Each row comes from the steps of one walk. Every step used is in the known rows, and no mark comes twice. Write the walk behind each row, first mark first.
Known rows:
d > m > e > t > k > z > p: [  5  -9  -8  -2   2   8  -5  16  16  16   8  29 -16  12  13   2 -11   0
  -4  -1   9   2   4  -1   2   9   1   7 -24   7   2  -5 -11   1   2 -11]
d > m > x > z > k: [  3 -26 -15  11   0   6  -3 -16  28  -7   5  -7 -38   0  -5  -1  -3   2
   6   7  -3   3   7   2   3   0   3  -6  30   6  -3   3   9  10  -3 -10]
m > d: [  0   2  15   2  -5   7   1   7   5 -13  -4  -6  -5   2 -21   4  -1   5
   5   2   4   1   0   4   8   9  -4   0  14  -5   2   1  12   6   3   3]
p > z: [ -1   4   8  -6  -6  -1 -10  11   9   6  -4  -8  -7  -5  -7  -2  -2   2
   0  -2   2  -8   5  12   4 -12  -6  -3 -12 -11  10  -6  18   3   0  -3]
a > z > p > w > e > t: [  2   2   5  -7   9 -10  13  -1 -15  -1   4   8  29  -5   7  -6  -9   5
   5  -6  -7  -1  -6   5  -5 -10   1  10   5  -5 -19  -7 -12  -9   2  11]
w > e: [  0  21  12  -7  -1 -14   4 -26 -11   0  -9  -7  14  -5  -8   4   0   6
  -7  -2   9  -3  -2   3   0   5   2  -6  23 -10   0   5   3   0  -2   1]
t > k: [ -6   6   3   4  -8  -7  -6 -21   0  -4 -15  -9  -7   0  -8   4  -6  -8
  -5  -2   8   4 -13  -6   3  15  -6  -8  -7   9   4   2   3   8   1  -8]
a > z > p > w > e: [ -1   3   3  -3   6 -11   7  -1 -21  -8   5   3  19  -9   2  -2  -2  -4
   7  -5   7  -2  -8  -3  -3 -13  -3   3   5   0  -9  -1  -1  -5   0   7]
w > p: [  0  22  -1  -4  -1 -16   1  -9  -9   9 -10 -14   2   4   2   5   0   5
   1  -5   3   6  -5  -3   3   5  -3 -12   9  -7   3   2   6  -8  -3  -2]
w > e > m > x > z > a > h: [ -1 -10 -11   1   2  21  14  -2   6   1 -10  -8   4  18   6   1  12   7
  -9   6 -28   0  -6   4  -5  -3  15   1  56  -2   1  16  -2  -1  -9  -7]
e > w: [  1   7   3  -2  -2 -12  -1 -15  10 -10 -11 -13   1  -4 -16  -3  -3   4
  -9  -1  -4   4  17   8  -1   2  -1  -4  10   1 -10 -10  -3   6  -1  -5]
m > e: [  2   7   7  -1  -3  -5  -2 -19   8  -3  -1  -8  -2  -4  -9  10   2   6
  -7   1   5  -2  11   4   8   2  -1  -1   3  -1  -3   8   9   7   3  -6]
m > x: [ -4  -4  -2  -7  -3   1  -2 -25  12   0  -4 -10 -11  -2 -14   3   5   6
  -7   3  -8   3  -1  24   6   4  -2  -2  14   0  -6   5   1   9   0  -9]
e > w > p: [  1  23  -4  -1   1 -20   3 -18   2   4 -13 -12   4   3   1   2  -4   4
  -5  -4  -1  10  10   4   1   5   0 -10  13  -4 -11  -3 -13  -9  -5  -3]
z > p: [  5   6   2  -8   2  -5  -5   8  -1  -7   1  -6  -7  -6 -11   5   4  -4
  -6   0   3   4  -4   0   0   0  -5  -5  -8  -3  -2  -5  12   1   4   0]
t > k > z > p > w > e > m > d: [ -4  -3  15   7  -1  12   5  13 -14   3   3  38  16   5  20  -2 -15 -10
   5   1   8  -5 -10 -18  -6  21  -2  14 -15   7   7  17 -18  -5   2  10]
e > w > p > z: [  1  18   0  -3  -1 -14  -5   5  10  15 -10  -8   0   2  10  -2  -8   2
   0  -5   1   1  13  15   2 -13  -2  -7  -4 -11  -4  -5 -11 -12  -5  -4]
e > w > p > z > a > h: [  1  15 -10   1   3  10  -1  24  10   9  -7  -5  -7  18   2   1  12   1
  -2  -1  -9   7   7  18  -2 -14   8  -7  -5  -4   5  -9 -14 -13  -7  -8]
x > z > p > w: [  4 -11  -6   4   2  -2  -2   7  -4 -22   6  -7  -5 -15   5  -3   5  -4
   2   0   0  -1  -3  -9  -1 -12  -6  -2  -1  -1  -2 -10  15  -2   3   9]
d > m > e > w > p > z > a > h: [  6   5 -15   6   6  15  -1  22  29  12   1   9 -18  19  11   8   7   6
  -1  -3   4   4  27  16   0 -16  13   0 -12  -3   5  -4 -16 -14 -10 -18]
t > k > z: [ -7   2  -3   0 -12  -3 -10   1  -9  10  -8   4  -6   6  -7  -3  -3  -5
   1   2   6   1 -16  -7   3  11  -6  -8  -8  10  16  -3   4  11   0  -8]
p > z > a > h: [  1  -1  -3  -2  -3  21  -6  34  10   0   0  -6 -13  11 -15   0  17   1
  -1   2  -8  -1  -1  14  -1 -15   3  -3 -16  -3  20  -8  15   2  -2  -7]
z > a: [  0   4  -2  -4  -6   5   0 -14  -6  -6  -4 -18 -16   0 -17   4  17   3
  -1   3  -1   2   6  -1  -1  11   3  -9   0   1   6  -1   9   6   5  -3]
h > a > z > p > w > e > m: [  0   3  17   0   4 -13   2  24 -13  -6   0  -5  30  -2   8  -4  -3  -7
  -2  -6  -1  -7  -4 -24  -6 -11   6  13 -14  -1  -1  -2   1  -4   2  10]
m > x > z: [ -2 -14  -9  -1  -4   2   0 -14  11  -5  -7 -19 -15  -2  -6  -1   7   5
  -2   5 -13   1  -6  14   9  -7  -1  -7  43  -3  -7   2  10   8  -2  -5]
z > k > t: [ -1 -11  -7   3   0   6  -5  -2  -5   4   8  -6  -5  -1 -18  -3   5   5
   2   7  -2   5  -7 -17   3  11  -3  -4  -6   4   6  -7  11  11   6  11]
h > a > z > p > w > e: [  0   7  14  -1   3 -15  -4  16 -18 -15   5  -7  23  -7  -3  -1   8  -8
   0  -4  13  -2 -15  -9   1 -18   5   6 -11   0  -6  -9  -3  -2   4  12]
k > t: [ -3  -8  -6  -6  -2   6  -1   7 -11   7  -1 -11   4  -2 -17  -5  10  12
  -4   1  -3   2  -9 -11   5   6  -5  -3   5  -5   9 -15  17   7   1   9]
h > a > z > k: [  1  -1  11   8  -5 -13 -12  22   2  -8   3 -26  -7   6 -26  -1   1  -8
   9   4   4   4 -11 -15   7  -8   4  -3  -5  10   2  -9  13  16   6   2]
x > z: [  2  -3  -3   0  -5  -7  -1   4   0  -9 -10 -24  -6  -3  -8  -3   3   4
   1   1  -4  -1  -4 -10   6  -8  -3 -11  32  -7   3  -8  25   4  -3   0]

Write each row's walk:
[  2   0   9   4  -5   0 -12   7  14   6   7  -3 -16  -5  -7   1  -8  -5
   6   4   3  -5   6   5   1  -5  -4  -4 -22  -2   7   2  13   7   4  -1]
p > z > k
[ -1  10   8  -3   5  -8   4 -29  -9  -5  -2  19  22  -8  19   1 -11  -7
  -7  -5   6   1 -12   2  -6  17   0   7 -20   3 -17   3 -29  -9   5   9]
z > p > w > e > t > k
[  4   7   4   1  -1 -10  -1 -26  19  -7  -4  -7   1  -4  -8   7  -2   5
 -12   0  -1   1  26  10   6   1   2   1   6   1 -16   2 -11   7   2  -8]
m > e > w
[  2   8  11  -3   6  -6   9 -14  -9  -3   2  11  24 -12  15   0  -8  -2
  -8  -5  -2  -6  11 -13 -13   6  -1   9 -14  -4  -2  11  -2  -9   1   6]
z > p > w > e > m
[  1 -18 -10   8  -3   3  -3 -23  17  -8   4 -14 -25  -1  -7   2   0  -2
   3  11 -12   3  -4   7   6  -1   0  -8  34   6 -11  10   3  12   2  -3]
m > x > z > k
[ -2  -5  -1   7  -3  -8  -1   3   0  -1   2 -15  -8   4 -19  -1 -10  -4
  16   3  -3   5  -4  -9   3  -4  -3  -5  12  10  -1  -1  15  13   2  -3]
a > z > k
[ -8  -7  -3  -1   0   7   1 -20  -7  16   3  33  11  -1  27  -3  -9  -9
  -7   2  -6  -4  -9   5  -8  16   0  12 -17  12   0  24 -29  -2   0  -3]
t > k > z > p > w > e > m > x
[  0  16  -5  -5  -3   3  -3   7  -7  19  -3 -10 -17   6  12   5  12  -1
   8  -2   5  -2   2   8   2  -3   2 -12 -15 -11  10   2   3 -11   0  -2]
w > p > z > a
[  4   3   0   0   4  -8   3 -11 -15 -18   3   0  11 -17  13  -1   4  -2
  -1  -1   6  -5  -7 -10  -3 -10  -1  -2  16  -8  -7   0   2  -8   0  13]
x > z > p > w > e
[  4  -7  13   8   6   9  13  13  -4 -17   3  11  16  -4  19  -2  -9  -2
   5   1  -2  -8   3 -20  -4   0   1  10  23  -9  -5  11   2 -10   0  17]
x > z > p > w > e > m > d
[  4   0   1   2  -1  -1   0 -14  19   0   2  -1 -15  -3  -6   7  -2  10
  -4  -3  13  -3  22  -2   5   2   2   1  -2  -1   5   0  13   5  -3 -14]
d > m > e
[ -4   5   8  -8   0  -2  11 -35   6  13 -10  -1  15   2   5   3  -8   8
 -14   0 -14  -4   6  10  -3  10   5   5  30  -6  -6  23  -7   2  -5  -8]
w > e > m > x
[ -7   9   6  -2  -5  -8   3 -27 -17  10  -4  23  27   0  13 -11 -10   4
   0  -2   1  -4  -9   2  -5  18   2   6  -9   4   1   0 -24  -1   1   6]
p > w > e > t > k > z
[ -1  -7  15   4   6   8  16  19 -10  -5   3  16  24   2   9  -2 -17  -3
  14  -3  -3  -5   0 -13  -4  -1  -1  17  12  -2  -7  11  -2  -7   0  11]
a > z > p > w > e > m > d
[  1  13  -9  -2   0  12  -4  33   0  12  -3  -6  -8  18   3   4  15   1
   4  -1  -4   4  -8  11   0 -13   4  -9 -10  -7  18  -3   6 -12  -6  -6]
w > p > z > a > h
[  5   6 -11   3   3   6  -1  -9  22  18   2   4 -27   8  21   8   4   5
   3  -4  13  -2  38  13   2  -5  11  -3 -14  -7  -1   0 -20 -12  -5 -15]
d > m > e > w > p > z > a
[  3   0   2  -2   2  -4  -3  -4  -5 -17   9   1  -1 -16  -5   0   4  -4
  -2  -2   3   1   3   1  -4   0  -7   2 -28   2  -2  -5   6  -1   6   5]
z > p > w
[  0   3  -6   0  -2  15   0  13   1 -11  -4 -13  -9  12 -25   4  20   4
  -4   3 -10   7  -4   5  -3   3   5  -6   2   5  13  -7  13   5  -1  -8]
z > a > h
[  1  -3  -5  -5   2  -6   0  28  -7  -2  -1 -11  -3   2 -13   2  -1  -5
   7  -2  -1   5 -11  -1   3 -15  -6  -3   9   2  -3  -9  17   4   1  -2]
a > z > p
[  2   9   3  -8   2  -5  -1   3 -23   0  12  20  16 -11   4  -5   7   1
  -1   0   8  -5  -2  -1  -7  -3  -2   3 -12  -4   5  -2  -6  -5   2  10]
k > z > p > w > e
[  4 -16 -11   1   8   3   5 -19   7 -12   9  11 -10 -14  16  -2   4   3
  -2  -1   7  -4   4  10  -3  -9   4   3  25  -4 -10   2  -8  -8  -5  -1]
d > m > x > z > p > w > e
[ -4 -21 -12   5   0   4   1  17 -11  10   7 -12  -2   7 -19  -6  -1   4
  15   5  -5   6 -16 -20   7  -2  -4  -3  11   8   3 -11  16  14   2   8]
a > z > k > t
[  2   2  22   2   6   9  12   2  -4 -12   4  20  22  -5  11   1 -11  -1
   1  -1   2  -6   9  -9  -8  13   0  15  -5  -6  -5  15  -8  -9   3  13]
z > p > w > e > m > d
[  1  -1 -13   4   4   1  -7  10   3  25   6   1  -3   5  10  -4  -4   3
   4   3   0   5   5  -2   4  -3  -1  -5 -14  -5  -3  -9 -16  -6  -1  10]
e > w > p > z > k > t
[  3 -28 -18   5   5   9  -1  -4  18 -16  11   4 -27 -13   8  -5   5   1
   3   0  -1   0   7   9   0 -11  -2   3   7   2  -5  -6   5  -2  -3  -5]
d > m > x > z > p > w
[ -4   8   1  -1  -1  -4  -5  -8 -24   1   4  26  13  -7  15  -2  -2 -11
  -1   0  17  -3 -17  -5  -6  10  -3   1 -23   8   5   5 -17  -3   2   5]
t > k > z > p > w > e
[ -3   4  13   1   4 -13  -3   8 -13  -8  -2   4  28   2  11  -3  -6 -12
   0  -6   8   2 -27  -7   1  -2   7  10 -22   8 -16  -9 -26  -3   6  12]
h > a > z > p > w > e > t > k
[  2  -4  -3  -5  -1   1  -7  18 -13  -4  14  14   0 -10  -4  -7   7  -1
   2   1   1  -1   3  -2  -5  -4  -7   3 -31   3  10 -10   9   1   4   6]
k > z > p > w
[ -5  -8   1  -5  -2   4   5 -21  17  10  -8  -8  -3   2  -4   0  -6   6
  -9   1 -22  -1   9  10  -1  10  -1   5  12   1  -3  14   5   8  -2 -11]
e > m > x
[ -5 -12  -1  -4   8   0  14 -11  -4   7   3  10  19  -4  14  -3 -10  -1
   0  -2 -16  -3  -1  10  -6  -7   1  14  13   3 -15  17 -12  -3  -3  -1]
a > z > p > w > e > m > x
[ -4  -5  -5   3  -5   1 -11   7 -14  -4   6  20  -5  -6   6  -4  -1 -13
   2   0   9   1 -14  -7  -3   8  -9   1 -41  15  10  -5  -4   3   5   1]
t > k > z > p > w
[  5  -9 -17   9   7   6  -5   6  23  29  15  15 -16   6  19   2  -8   8
   4   1  13   1  24  -2   6  -5   4   2 -19  -3  -1  -6 -19  -7  -4  -1]
d > m > e > w > p > z > k > t
[ -1  -3  19   3  -4  11   7  12  11  -3  -8  -3   3   8 -10   0 -12   5
   3   1  -9  -2  10 -11   1  15  -3   7  10  -5   5   8  15   5   0   1]
e > m > d
[ -6  -3 -14   4  -8  21  -7  24  -8   3  -6   5 -13  23 -16  -1  16  -6
   0   6  -5   8 -19  -3  -2  10   4  -7 -10  19  25  -5   2   9  -2 -11]
t > k > z > a > h
